What can hang from each mark:
T: L
G: K P W
H: N
L: P T
W: G
P: A G L
A: P
K: G
N: H W
V: H

Known rows, with every way that one mark hangs from another:
P(A L(T)): [ 1.01 -0.39 -1.35 -1.35  0.01  0.91  1.66  3.39  0.25 -1.96  2.79  2.09
  1.27  0.85 -3.83 -0.91  1.00  1.01 -2.26  1.00  0.31  2.50  2.64]
G(P W): [ 1.54 -0.13  0.94  1.44  0.86 -0.36 -0.29  2.10 -0.79 -0.71  0.86  0.85
  1.30 -1.85  1.62  0.63  2.43 -0.59  0.15 -0.86 -0.13  1.41 -3.18]
K(G(P(L) W)): [ 2.35 -0.48  1.08  1.13  0.98  0.37  0.31  3.48 -1.21 -1.74  0.07  0.38
  1.19 -1.08  1.21  1.16  2.59 -0.07  1.06  0.12  0.19  1.32 -3.52]
N(H W(G(K P))): [ 1.02 -0.24  1.52  2.70  1.56  0.68 -2.51 -5.07 -2.44  1.56 -1.64  0.12
  0.27 -0.59 -1.38  1.69  2.81  1.34  1.39 -1.45 -0.06 -0.53  0.88]
H(N): [-0.80 -0.30  0.13  0.83  0.16 -0.45 -1.27 -1.36 -0.58 -0.68 -1.31  0.67
 -0.56  0.92  0.60  0.36  0.30 -0.60  0.15  0.20  0.14  0.30  1.38]
V(H(N(W))): [-1.46  0.05  0.02  1.12 -0.29  1.23 -2.52 -2.62 -0.75 -0.41 -2.68  1.33
 -0.90  1.95  0.21  1.43  0.75 -0.20  0.64  0.07  0.27  0.04  1.20]
V(H(N(W(G(K P(A)))))): [-0.61  0.03  0.25  1.12  0.98  1.63 -2.93 -2.33 -1.21 -0.82 -2.50  2.04
 -0.90  0.70 -0.51  1.19  2.67 -0.33  0.37 -0.50 -0.08  0.96  0.40]
P(A G(K W) L(T)): [ 2.57 -0.09 -1.43 -0.74  1.53  3.72 -0.35  5.95 -0.33 -3.45  2.13  2.96
  1.53  0.14 -1.49  0.19  3.10 -0.66 -2.58 -0.23 -0.04  5.49  1.22]
P(G L): [ 1.06 -0.08 -0.54 -0.70  1.47  2.45  0.38  3.47 -0.63 -1.01  0.37  1.82
  1.27  1.90 -1.91  0.10  1.62  0.77 -1.62  0.51  0.25  3.34  1.35]
T(L(P(A G))): [ 1.21  0.30 -0.03 -1.61 -1.29  2.15  0.86  4.04 -0.96 -0.51  1.98  1.81
  0.84 -1.92 -2.58 -1.61  0.50 -0.65 -1.57  0.36 -0.17  1.96  2.14]
A(P(G(K W) L(T))): [ 2.62 -0.21 -1.15 -1.14  1.18  1.48  0.82  4.71  0.39 -2.02  1.32  2.32
  1.05  1.41 -0.68  0.13  1.90 -0.32 -2.22 -0.45  0.25  3.44  1.50]
K(G(P(A L(T)))): [ 2.24 -0.57  0.47  0.03  0.70  0.58  1.17  3.78 -0.71 -1.79  0.76  0.72
  1.07 -0.44 -1.66  0.28  2.34  0.34  0.39  0.35  0.04  1.43 -1.78]
A(P): [ 1.20 -0.41 -0.84 -0.97  1.01 -0.46  1.16  1.61  0.58 -0.08  0.34  0.71
  0.08  1.34 -0.58 -0.24  0.61  0.46 -1.28 -0.20  0.28  0.50  0.89]
W(G(P(A))): [ 1.25  0.08  1.31 -0.36  2.24 -0.09  0.13 -0.27 -1.49  0.22  0.47  1.17
  0.11 -0.33 -2.21 -0.83  3.73  0.50 -0.76 -0.78 -0.40  0.65 -0.73]
H(N(W(G(P(A))))): [-0.04 -0.50  0.99  1.44  1.15 -0.26 -1.76 -3.26 -1.77 -0.04 -1.52  1.07
 -0.18  1.08 -1.03  0.61  2.32  0.18  0.16 -0.46  0.18  0.35  1.81]
G(K P W): [ 2.22 -0.04  0.65  1.94  1.47  0.64 -1.77  2.01 -0.56 -1.76  0.34  1.17
  0.83 -4.78  2.72  0.97  3.13 -1.76  0.72 -1.65 -0.62  2.45 -4.43]
L(P(A G(K)) T): [ 1.88  0.64 -1.02 -1.84 -0.80  2.07 -0.20  3.77 -0.11 -2.28  3.61  1.97
  0.45 -1.01 -3.14 -1.24  1.84 -2.31 -2.47 -0.18 -0.23  2.89  2.55]
N(H W(G(K P(A L)))): [ 1.34 -0.48  1.03  2.41  2.14  1.12 -2.16 -4.05 -2.52  1.06 -1.08  0.75
  0.65 -0.50 -2.43  1.48  3.39  1.89  0.66 -1.08  0.06  0.43  1.34]
T(L(P(A G(W)))): [ 1.40  0.32  0.06 -1.31 -1.26  2.19  0.64  4.34 -1.10 -0.79  2.11  1.81
  0.98 -2.08 -1.70 -1.34  0.75 -0.89 -1.56  0.26 -0.11  2.16  1.70]
P(G(W)): [ 1.08  0.24  0.13  0.28  1.07  2.10 -0.99  2.63 -0.76 -0.74 -0.29  0.63
  0.58  1.36  1.59  0.88  1.63 -0.85 -0.71 -0.69  0.00  2.26 -0.54]

Rows:
[ 2.42 -0.53  0.85  1.08  1.38  0.67 -0.06  3.50 -1.14 -1.69 -0.01  0.09
  0.78 -1.16  1.36  1.10  2.97 -0.40  0.90 -0.31  0.00  1.26 -3.79]
K(G(P(A) W))
[ 0.23 -0.20  1.32  2.18  0.88  0.40 -1.97 -5.62 -2.36  2.06 -1.63 -0.43
  0.06  1.52 -1.42  1.58  1.60  1.87  1.06 -0.79  0.33 -1.44  2.44]
N(H W(G))
[ 1.21 -0.38  1.18  2.52  1.97  0.99 -2.46 -4.54 -2.46  1.34 -1.37  0.32
  0.32 -0.60 -1.85  1.57  3.22  1.49  0.97 -1.42 -0.06 -0.07  1.04]
N(H W(G(K P(A))))
[ 0.55 -0.16  1.18  2.41  1.18  0.87 -2.70 -5.68 -2.27  1.54 -1.88 -0.27
 -0.17  0.06 -0.88  1.75  1.94  1.30  1.31 -1.19  0.08 -0.94  1.80]
N(H W(G(K)))
[ 1.22  0.26  1.60 -0.54  1.02 -0.55  0.83 -0.14 -1.31 -0.08  1.10  1.56
  0.61  0.04 -2.71 -0.93  2.98  0.53 -0.65 -0.40 -0.23  0.61  0.18]
W(G(P(L(T))))
[ 0.71 -0.29  1.66  2.45  1.27  0.20 -1.79 -5.02 -2.56  2.09 -1.37 -0.06
  0.50  0.84 -1.90  1.53  2.43  1.91  1.11 -1.06  0.18 -1.05  1.53]
N(H W(G(P)))
[ 1.07  0.46 -0.84 -1.83 -1.78  0.13  0.89  2.42  0.10 -1.61  4.26  1.42
  0.46 -0.81 -3.45 -1.65  0.70 -1.47 -2.24  0.54  0.09  1.07  2.94]
L(P(A) T)
[ 1.39 -0.34  1.07  2.16  1.30  0.95 -1.83 -3.87 -2.29  0.83 -0.51  0.85
  0.73 -0.22 -2.81  1.34  3.02  1.62  0.60 -1.12  0.03  0.31  1.98]
N(H W(G(K P(A L(T)))))
[ 1.69  0.33  1.39 -0.20  1.45  0.14 -0.19 -0.19 -1.18 -0.81  0.74  1.78
  0.28 -2.02 -1.95 -0.69  3.49 -0.29 -0.26 -0.93 -0.58  1.34 -0.71]
W(G(K P(L(T))))
[ 1.95  0.14  0.92 -0.44  2.07  0.61 -0.14  0.57 -1.20 -1.13  1.12  2.10
  0.36 -2.02 -2.64 -0.86  4.09 -0.05 -0.85 -0.90 -0.58  1.97 -0.52]
W(G(K P(A L(T))))
[ 1.55  0.31 -0.08  0.62  1.50  2.80 -2.01  2.57 -0.58 -1.49 -0.66  0.86
  0.26 -0.70  2.35  1.12  2.10 -1.65 -0.33 -1.24 -0.35  2.99 -1.46]
P(G(K W))
[ 0.83 -0.39  1.50  2.34  1.41  0.34 -1.49 -4.54 -2.62  1.79 -1.07  0.38
  0.83  0.90 -2.48  1.43  2.62  2.31  0.80 -0.72  0.31 -0.53  1.84]
N(H W(G(P(L))))
[-0.05 -0.32  1.21  1.25  0.05 -0.65 -1.18 -3.09 -1.58 -0.34 -0.91  1.37
  0.17  1.44 -1.50  0.50  1.71  0.13  0.20 -0.22  0.29  0.24  2.65]
H(N(W(G(P(L(T))))))
[ 2.00 -0.24 -1.02 -0.96  2.00  1.46  0.08  2.99  0.36 -0.73 -0.29  1.26
  0.07  1.12 -0.26  0.16  1.75 -0.36 -1.50 -0.94 -0.06  2.33  0.54]
A(P(G(K)))
[ 2.04  0.29 -1.01 -0.70  1.69  2.66 -1.46  3.68 -0.97 -1.97  2.16  1.73
  0.40 -2.17 -0.70 -0.41  3.28 -1.78 -2.28 -0.20 -0.11  3.55  0.11]
L(P(A G(K W)))
[ 1.67  0.55 -0.35 -0.34  0.82  2.00 -1.55  2.62 -0.95 -1.50  1.62  1.31
  0.31 -2.19  0.25 -0.15  2.39 -2.11 -1.41 -0.27 -0.10  2.64 -0.18]
L(P(G(K W)))
[ 1.49  0.07  1.12 -0.79  1.65 -0.09  0.90  0.65 -1.35 -0.39  1.46  1.87
  0.68  0.07 -3.42 -1.11  3.60  0.77 -1.26 -0.33 -0.24  1.24  0.39]
W(G(P(A L(T))))
[ 1.59 -0.46 -1.49 -1.20  2.72  3.36  0.49  5.03 -0.67 -1.70  1.11  2.44
  1.41  1.91 -3.29 -0.26  2.86  1.22 -2.84  0.60  0.23  4.64  1.73]
P(A G L)
[ 1.63  0.35 -0.05 -1.12 -1.04  2.53  0.14  4.30 -1.02 -1.13  1.93  1.94
  0.82 -3.09 -1.32 -1.22  0.99 -1.28 -1.39 -0.01 -0.27  2.52  1.24]
T(L(P(A G(K W))))
[ 2.29 -0.21 -0.90 -0.54  2.04  1.51 -0.27  3.40  0.16 -1.10 -0.10  1.32
  0.27  0.84  1.04  0.53  2.08 -0.71 -1.51 -1.08  0.02  2.61 -0.11]
A(P(G(K W)))
[ 1.56  0.59 -0.87 -2.07 -1.09  1.58  0.52  3.81 -0.22 -1.77  3.87  1.81
  0.67  0.42 -3.65 -1.41  1.50 -1.73 -2.76  0.21  0.01  2.38  3.18]
L(P(A G) T)
[ 0.94  0.48  0.43 -1.37 -1.90  1.69  0.80  3.28 -0.96 -0.18  1.61  1.49
  0.77 -1.92 -1.91 -1.45 -0.11 -0.88 -0.97  0.31 -0.15  1.33  1.94]
T(L(P(G)))
[ 1.42  0.23 -1.01 -1.36  1.33  2.12 -0.42  3.31 -0.88 -1.08  2.23  1.53
  0.44 -0.47 -2.56 -0.95  2.58 -0.90 -2.55  0.34  0.06  2.78  1.38]
L(P(A G))
[ 2.10 -0.15 -1.23 -1.08  1.10  3.02  0.70  6.02 -0.48 -2.70  2.51  2.70
  1.85  2.18 -2.26 -0.04  2.59  0.16 -2.99  0.32  0.31  4.76  2.10]
P(A G(W) L(T))
[ 1.76  0.26 -1.15 -1.12  1.64  2.61 -1.15  3.25 -0.79 -1.59  1.96  1.70
  0.22 -1.92 -2.00 -0.79  2.91 -1.46 -2.27 -0.06 -0.20  3.30  0.75]
L(P(A G(K)))
[ 1.65  0.20  1.34  0.05  2.30  0.35 -0.52 -0.37 -1.39 -0.56  0.18  1.70
  0.21 -2.33 -1.57 -0.53  3.85  0.01 -0.19 -0.91 -0.56  1.47 -1.32]
W(G(K P(L)))
